What can hang from each mark
G: N Q T
Z: Q
S: T
T: G S
C: T
M: T
W: T
N: G
Q: G Z

Each row was made from one small tree. Brackets hold a mark, then the marks that hang from it, in alphabetical order. Every link used is in the known rows. Write each row's tree.
In the rows, zero is written as 128.
Known rows
(C (T (G N))): [187 130 109 146 148 115 142 102 161 161 143 141 153 140 188 108 184 137
 114]
(N (G (Q Z) T)): [181 161 166 144 119 113 130 209  97 169 118 152 159 133 137 157 158 157
 127]
(Z (Q (G N))): [127 135 135 130 141 118 140 157 190 183 158 140 117 114 139 104 136 108
 155]
(Z (Q (G N (T S)))): [ 74 164 129 138 110 151 124 171 198 182 170 147 106 127 126 119 174 100
 168]
(G Q): [147 119 139 121 103 135 134 137 123 146 157 143 146 126 133 142 136 133
 147]
(Q (G N (T S)) Z): [ 91 192 144 132 132 152 108 187 182 183 130 143  83 138 101 114 202 155
 120]
(Q G Z): [120 155 140 142 157 111 116 192 166 163  88 130  99 120 134 114 139 163
 105]
(S (T G)): [168 132 137 119 133 123 125 131 194 143 116 138 142 150 154 109 142 157
 132]
(S (T (G Q))): [187 122 151 111 103 133 132 143 190 160 146 152 158 146 164 123 147 162
 151]
(Z (Q (G N T))): [115 161 133 135 120 124 148 164 165 177 148 154 158 122 149 118 150 112
 152]
(C (T (G N Q) S)): [164 126 115 142 107 144 127 118 187 180 189 152 116 144 175 122 215 126
 147]
(C T): [144 107 110 165 121 104 139 113 125 120 121 133 159 137 172 135 147 139
 120]
(Q (G N T) Z): [135 188 153 126 149 128 131 182 147 187 111 149 136 136 122 115 180 165
 105]
(G N Q): [174 130 155 104 114 137 142 123 131 161 186 146 140 126 117 131 158 126
 149]
(C (T G)): [160 118  95 166 134 114 135 119 156 138 111 140 156 142 208 121 162 141
 112]
(G N (Q Z)): [186 148 176  94 119 121 135 156 148 168 156 156 122 128 117 133 172 166
 130]
(M (T (G N))): [193 132 124 121 146 153 146 124 184 160 142 136 115 130 135  89 181 116
 102]
(N (G (Q Z) (T S))): [138 167 162 149 103 140 106 215 132 171 138 144 104 137 115 152 180 145
 138]
(W (T S)): [ 59 164 143 134 138 188 117 121 161 126 125 141  85 126 104 131 151 105
 126]

Which tree is each row?
[ 81 173 130 140 133 168 112 154 166 184 161 129  97 136 104 109 188 118
 140]  (Q (G N (T S)))
[227 149 181  84 126 114 136 157 213 180 141 165 131 150 140 116 183 195
 131]  (S (T (G N (Q Z))))
[148 164 153 123 169 118 121 178 172 181 118 133  96 123 111 105 162 164
 104]  (Q (G N) Z)
[110 156 133 164 124 151 107 167 117 150 144 118 104 133 111 133 161 104
 140]  (N (G (T S)))
[171 128 132 117 102 182 128 142 214 181 195 145  80 130 123 103 210 111
 135]  (M (T (G N Q) S))
[127 148 143 157  98 156 114 181 112 170 171 133 123 132 117 148 168 108
 160]  (N (G Q (T S)))
[ 84 148 122 150 109 122 141 178 159 162 118 151 166 123 169 130 127 112
 151]  (Z (Q (G T)))
[144 162 158 119  84 125 138 178 117 143 116 170 170 140 147 158 165 172
 127]  (G (Q Z) T)
[190 140 141 103 126 148 139 127 159 187 178 153 138 134 151 119 173 129
 141]  (T (G N Q))
[123 158 148 111  81 170 126 133 137 166 201 155 127 140 106 145 199 121
 165]  (G N Q (T S))
[105 185 164 117 130 187 112 174 204 161 110 174  88 137 147 137 187 149
 121]  (W (T (G (Q Z)) S))
[129 153 122 113 136 167 107 127 198 170 173 129  71 139 125 100 190 113
 135]  (T (G N) S)
[150 144 137 110 115 175 117 136 190 185 199 145  88 136 131 116 197 116
 156]  (T (G N Q) S)
[196 140 150 101 145 127 136 114 203 161 144 139 129 152 133  97 164 152
 130]  (S (T (G N)))
[ 92 148 133 130  68 168 120 150 134 143 167 153 132 142 128 157 175 124
 164]  (G Q (T S))
[119 131 121 126  99 169 110 155 185 168 169 144  94 137 153 129 173 120
 155]  (T (G Q) S)
[129 152 141 114 105 151  99 193 205 166 140 153  78 142 152 132 185 157
 133]  (T (G (Q Z)) S)
[147 180 171 115 140 164 137 167 177 154  90 181 142 129 169 139 162 158
 106]  (W (T (G (Q Z))))
